Known rows, with every way that one mark hangs from another
K_287(K_182(K_558(K_257(K_106) K_753))): [.11,-.02,-.05,.06,.03,-.07,.07,-.02,.17,.00,-.02,-.12,.02,-.03,.06,-.02,.05,-.03,.02,-.05,-.03,.06,-.29,.00,-.03,-.15]
K_753(K_558): [-.06,-.09,-.04,.08,-.24,.08,.06,.04,-.09,-.03,.03,-.09,.19,-.11,-.03,-.11,.12,-.01,.02,-.07,.16,-.03,.02,-.05,.08,.00]
K_257(K_106 K_753(K_558(K_182(K_287)))): [.00,-.06,.05,-.07,.03,.04,-.02,.02,.01,.05,.03,.02,.01,.48,-.09,.12,-.11,.12,.00,-.13,.05,.06,-.17,-.01,-.04,-.03]
K_106(K_257(K_558 K_753(K_287))): [-.20,.06,.05,.01,-.16,.00,-.07,.05,-.08,.01,-.14,.01,-.01,.36,.09,.07,-.04,.13,-.01,.20,-.18,-.06,.30,.02,.03,.15]
K_257(K_106 K_558(K_182 K_753(K_287))): [-.05,-.04,-.06,-.11,.10,-.13,-.04,-.05,.04,.08,.05,-.14,-.06,.27,-.12,.02,-.11,-.01,.11,-.05,.11,-.02,.33,.04,-.05,.03]
K_257(K_558): [-.21,.03,-.07,.14,-.08,.07,.01,.07,-.08,-.04,-.07,-.21,.16,.15,-.02,-.04,.04,-.02,.18,-.10,.16,-.13,.05,-.07,.04,.02]
K_753(K_257 K_287 K_558): [.04,-.07,.03,-.12,.16,.09,.04,-.01,-.21,.03,.12,.08,-.11,-.21,.04,-.12,.06,-.17,-.11,.15,-.08,-.06,.38,.09,.17,.08]
K_257(K_753(K_558)): [-.18,-.08,.03,.07,-.08,.03,-.03,.05,-.07,-.03,.02,-.03,.18,.31,-.01,.02,.14,.13,-.04,-.15,-.07,.01,-.02,-.09,.01,-.01]
K_182(K_287 K_558(K_257(K_106) K_753)): [.08,-.02,-.03,-.07,-.03,-.20,-.08,-.09,-.04,-.02,-.19,.09,-.03,-.13,-.01,-.01,.01,.00,.10,.09,.07,-.02,-.33,.07,-.18,-.04]
K_753(K_257 K_558(K_182)): [.01,-.11,-.04,.06,.10,.16,.20,.01,.00,-.01,.18,.03,.06,-.05,.03,-.22,.07,-.18,-.11,-.01,.01,.01,.25,.01,.10,.14]
K_182(K_287 K_753(K_558)): [-.07,-.05,.07,.01,-.30,-.01,-.09,-.07,-.15,-.04,-.13,.12,.11,-.25,.02,.16,.16,.11,-.03,-.08,-.04,-.01,-.78,-.01,-.16,-.03]
K_287(K_182(K_753)): [.02,.10,.02,.19,-.17,.04,.01,.01,.18,-.06,-.02,-.05,.10,-.21,.08,.13,.07,.07,-.05,-.20,-.11,.07,-.67,-.11,-.03,-.16]
K_753(K_257(K_106) K_287 K_558): [.17,-.05,.06,-.24,.30,.09,.03,.04,-.16,.10,.13,.08,-.22,-.10,-.04,.00,-.11,-.14,-.06,.17,.02,-.04,.33,.12,.19,.02]
K_753(K_287 K_558): [-.06,-.09,-.01,-.05,-.20,.06,-.03,-.02,-.23,-.01,.05,-.03,.02,-.19,-.02,-.10,.10,-.03,-.03,.05,.07,-.05,.34,.04,.10,.06]
K_106(K_257(K_558)): [-.10,.07,-.02,.12,-.29,.05,.05,.08,.01,-.03,-.12,-.06,.10,.06,.04,-.04,-.08,.04,.09,.17,.04,-.09,.14,-.01,.07,.14]
K_257(K_106 K_558): [-.03,.05,-.04,-.01,.09,.08,.00,.13,-.02,.06,-.04,-.21,.03,.29,-.14,.10,-.18,.01,.25,-.08,.29,-.11,-.03,-.03,.06,-.07]
K_753(K_257(K_106) K_287): [.22,.17,.06,-.15,.32,.04,-.04,.07,-.03,.05,.08,.17,-.27,-.23,-.06,.03,-.26,-.12,.01,.14,.03,-.02,.31,.04,.15,.00]
K_287(K_182): [.05,.13,-.04,.23,-.18,.06,.05,.04,.15,-.07,.01,-.10,.11,-.17,.05,-.07,-.05,-.05,.02,-.16,.02,.05,-.41,-.09,.10,-.12]
K_287(K_182(K_558 K_753)): [.01,.00,.00,.16,-.17,.07,.05,.02,.09,-.05,-.06,-.01,.11,-.09,.12,.13,.24,.05,.02,-.21,-.06,.01,-.53,-.06,-.12,-.11]
K_753(K_257 K_287 K_558(K_182)): [.01,-.09,-.01,-.07,.14,.14,.11,-.06,-.13,.01,.20,.09,-.11,-.14,.05,-.21,.06,-.21,-.17,.12,-.06,-.01,.57,.11,.12,.18]
K_753(K_257(K_106 K_558)): [.06,.07,.00,-.05,.40,.09,.07,.13,.01,.07,.03,-.06,-.08,.15,-.06,.05,-.19,-.13,.14,.02,.11,-.10,.03,.00,.13,-.03]
K_753(K_257(K_106) K_558): [.17,-.07,.03,-.12,.26,.11,.13,.11,-.03,.08,.12,.02,-.05,-.02,-.06,-.01,-.09,-.12,.01,.04,.11,-.03,.01,.02,.16,-.03]

Rows
[-.03,.01,-.06,.04,-.20,-.23,-.07,-.16,.11,-.07,.09,.08,.04,-.27,-.05,-.19,.05,-.01,-.10,-.06,-.05,.10,.43,-.02,-.10,.11] | K_558(K_182 K_753(K_287))
[.18,.05,.02,-.06,.19,-.24,-.04,.01,.17,.02,.06,.10,-.02,-.22,-.10,-.02,-.11,-.04,.00,-.02,-.04,.05,-.05,-.05,.03,-.07] | K_558(K_753(K_257(K_106)))
[-.07,.02,-.02,.03,-.25,-.14,-.01,-.03,.04,.01,-.10,-.07,.02,.02,.11,-.04,-.02,.01,-.02,.18,-.18,-.02,.05,.06,.06,.09] | K_106(K_257(K_558(K_753(K_287(K_182)))))
[-.01,-.04,.02,.13,-.18,.08,.05,-.01,.08,-.03,.02,-.10,.13,-.12,.09,.11,.17,.05,-.09,-.18,-.11,.07,-.65,-.07,-.02,-.15] | K_287(K_182(K_753(K_558)))
[-.11,-.01,-.05,.11,-.31,-.10,.05,-.03,.12,-.02,-.06,-.04,.12,.08,.04,-.12,.00,.04,.00,.13,-.05,-.01,.24,.00,-.02,.19] | K_106(K_257(K_558(K_182 K_753)))
[.17,.06,-.01,-.03,.10,-.23,-.02,-.13,.17,.00,.06,.20,-.06,-.20,-.05,-.11,-.16,-.12,-.06,-.02,-.04,.11,-.19,.02,-.09,.05] | K_558(K_182(K_287) K_753(K_257(K_106)))
[.02,.14,.05,-.05,.26,.04,-.07,.01,.11,.04,.01,-.09,-.17,.20,.02,.12,-.23,.13,-.07,.09,-.12,.10,-.02,-.02,.08,-.15] | K_558(K_257(K_106 K_753(K_287(K_182))))
[.04,.12,.09,-.12,.14,-.03,-.17,.08,-.01,.05,.00,.08,-.14,.28,-.11,.20,-.22,.17,.04,-.05,.01,.03,.16,-.04,.01,-.09] | K_257(K_106 K_753(K_287))
[.01,-.04,-.03,.02,-.29,-.23,-.10,-.09,-.13,-.08,-.21,.17,.13,-.22,.01,-.08,.19,-.03,.13,-.07,.07,-.07,-.34,.02,-.21,.04] | K_182(K_287 K_558(K_753))
[-.02,-.07,-.05,-.02,-.19,-.19,-.08,-.05,-.10,-.06,-.07,.10,.07,-.20,-.01,-.09,.25,-.01,.08,-.04,.03,-.07,.34,.00,-.13,.05] | K_182(K_558(K_753(K_287)))
[-.07,.03,-.01,-.01,.03,.07,-.01,.00,.02,.04,-.07,-.08,-.02,.28,-.08,.19,-.13,.06,.15,-.12,.18,-.05,-.35,.01,-.14,.01] | K_257(K_106 K_558(K_182(K_287 K_753)))
[-.18,-.08,.01,.09,-.14,.04,-.01,-.04,-.07,-.05,.01,.03,.16,.33,.02,-.04,.11,.09,-.07,-.16,-.06,.04,-.11,-.04,-.06,.06] | K_257(K_753(K_558(K_182(K_287))))
[.15,.03,.10,-.11,.12,.00,-.05,.02,-.09,.00,-.18,.32,-.11,-.15,.03,.26,.07,.01,.08,-.01,-.02,-.08,-.63,.05,-.23,-.01] | K_182(K_287 K_558 K_753(K_257(K_106)))
[-.06,-.03,.04,-.03,-.17,.03,-.10,.00,-.13,-.05,-.12,.17,-.02,-.21,.03,.17,.30,.12,.04,-.06,.00,-.09,.10,-.02,-.23,.04] | K_182(K_558 K_753(K_287))
[-.02,.06,.06,.04,-.25,.00,-.03,.04,.02,-.02,-.12,.14,-.04,.17,.14,.04,.00,.11,-.08,.17,-.24,.02,.14,.02,.00,.09] | K_106(K_257(K_753(K_287(K_182(K_558)))))
[-.09,.05,-.06,.12,.24,.13,.14,.05,.03,-.02,.07,-.04,.03,.10,.04,-.14,-.02,-.19,.04,-.03,.02,-.08,.24,-.01,.07,.13] | K_753(K_257(K_558(K_182)))
[.02,-.07,-.02,-.02,.02,.12,.08,.04,-.01,.03,.04,-.17,.03,-.03,-.06,-.05,-.06,.01,.00,.08,.16,.02,.04,.00,.11,-.06] | K_753(K_558(K_257(K_106)))
[.00,-.01,-.03,-.14,.15,-.16,-.08,-.01,.01,.11,.00,-.21,-.06,.23,-.06,.12,-.12,-.02,.13,-.04,.04,-.04,-.07,.05,.03,-.12] | K_257(K_106 K_558(K_753(K_287(K_182))))
[.05,-.05,.08,-.16,.14,.03,-.07,.03,-.04,.10,.07,-.06,-.11,.43,-.02,.20,-.10,.11,-.05,-.06,-.09,.06,-.09,.04,.08,-.14] | K_257(K_106 K_753(K_287(K_182) K_558))
[-.01,-.07,.07,.00,.08,.06,.04,.03,-.02,-.01,.04,.09,.05,-.20,.03,.13,.19,.04,-.11,-.05,-.13,-.01,-.27,-.05,-.03,-.01] | K_182(K_753(K_257 K_558))
[-.16,.12,-.02,.17,.00,.05,-.01,-.11,.10,-.10,-.04,.03,.02,.14,.06,-.11,-.10,.06,-.12,.03,-.10,.12,-.10,-.03,-.10,.08] | K_558(K_182(K_287) K_257(K_753))
[-.09,.11,.05,.06,-.01,-.01,-.12,.00,-.02,-.04,.00,.02,-.01,.19,.08,.07,.00,.09,-.07,-.10,-.21,.05,-.04,-.05,.03,-.08] | K_257(K_753(K_287(K_182)))
[.04,-.08,-.04,.02,.03,-.16,.02,.00,.00,-.05,-.04,.13,.09,-.16,.02,-.11,.23,-.09,.07,-.05,.00,-.06,.16,-.02,-.10,.04] | K_182(K_558(K_753(K_257)))
[-.09,-.02,.00,.08,-.05,.07,.01,.01,.02,-.08,-.13,.05,.05,-.16,.06,.13,.28,.14,.02,-.02,-.02,-.03,-.09,-.06,-.23,-.02] | K_182(K_558(K_257) K_753)
[.15,-.07,.02,-.19,.27,.14,.10,-.02,-.08,.09,.21,.09,-.22,-.03,-.03,-.09,-.11,-.18,-.11,.14,.03,.01,.52,.13,.14,.11] | K_753(K_257(K_106) K_287 K_558(K_182))
[.01,.04,-.07,.19,-.06,.12,.12,.01,.09,-.06,-.04,-.13,.07,-.06,.13,-.10,.10,-.07,.03,-.06,.01,.01,-.23,-.02,.02,-.09] | K_287(K_182(K_558(K_257)))
[.00,-.07,-.04,-.10,.03,.14,.06,-.07,-.07,.04,.13,-.10,-.14,-.03,-.04,-.12,-.07,-.03,-.12,.18,.11,.04,.54,.10,.08,.08] | K_753(K_287 K_558(K_182 K_257(K_106)))
[.00,-.09,-.06,.03,.00,.17,.15,-.02,.08,.02,.12,-.17,.03,.05,-.06,-.14,-.06,-.01,-.06,.06,.19,.07,.22,.01,.06,.03] | K_753(K_558(K_182 K_257(K_106)))
[.08,.07,.01,-.15,.15,-.24,-.14,-.09,.11,.03,.01,-.04,-.16,-.25,-.08,-.01,-.18,.07,-.06,.19,-.05,.10,.22,.02,.01,-.10] | K_558(K_257(K_106) K_753(K_287))
[.08,.06,-.01,-.04,.12,-.23,-.06,-.04,.22,.01,.00,-.09,-.01,-.19,-.10,-.02,-.16,.08,-.02,.08,.02,.11,-.03,-.06,.00,-.14] | K_558(K_257(K_106) K_753)
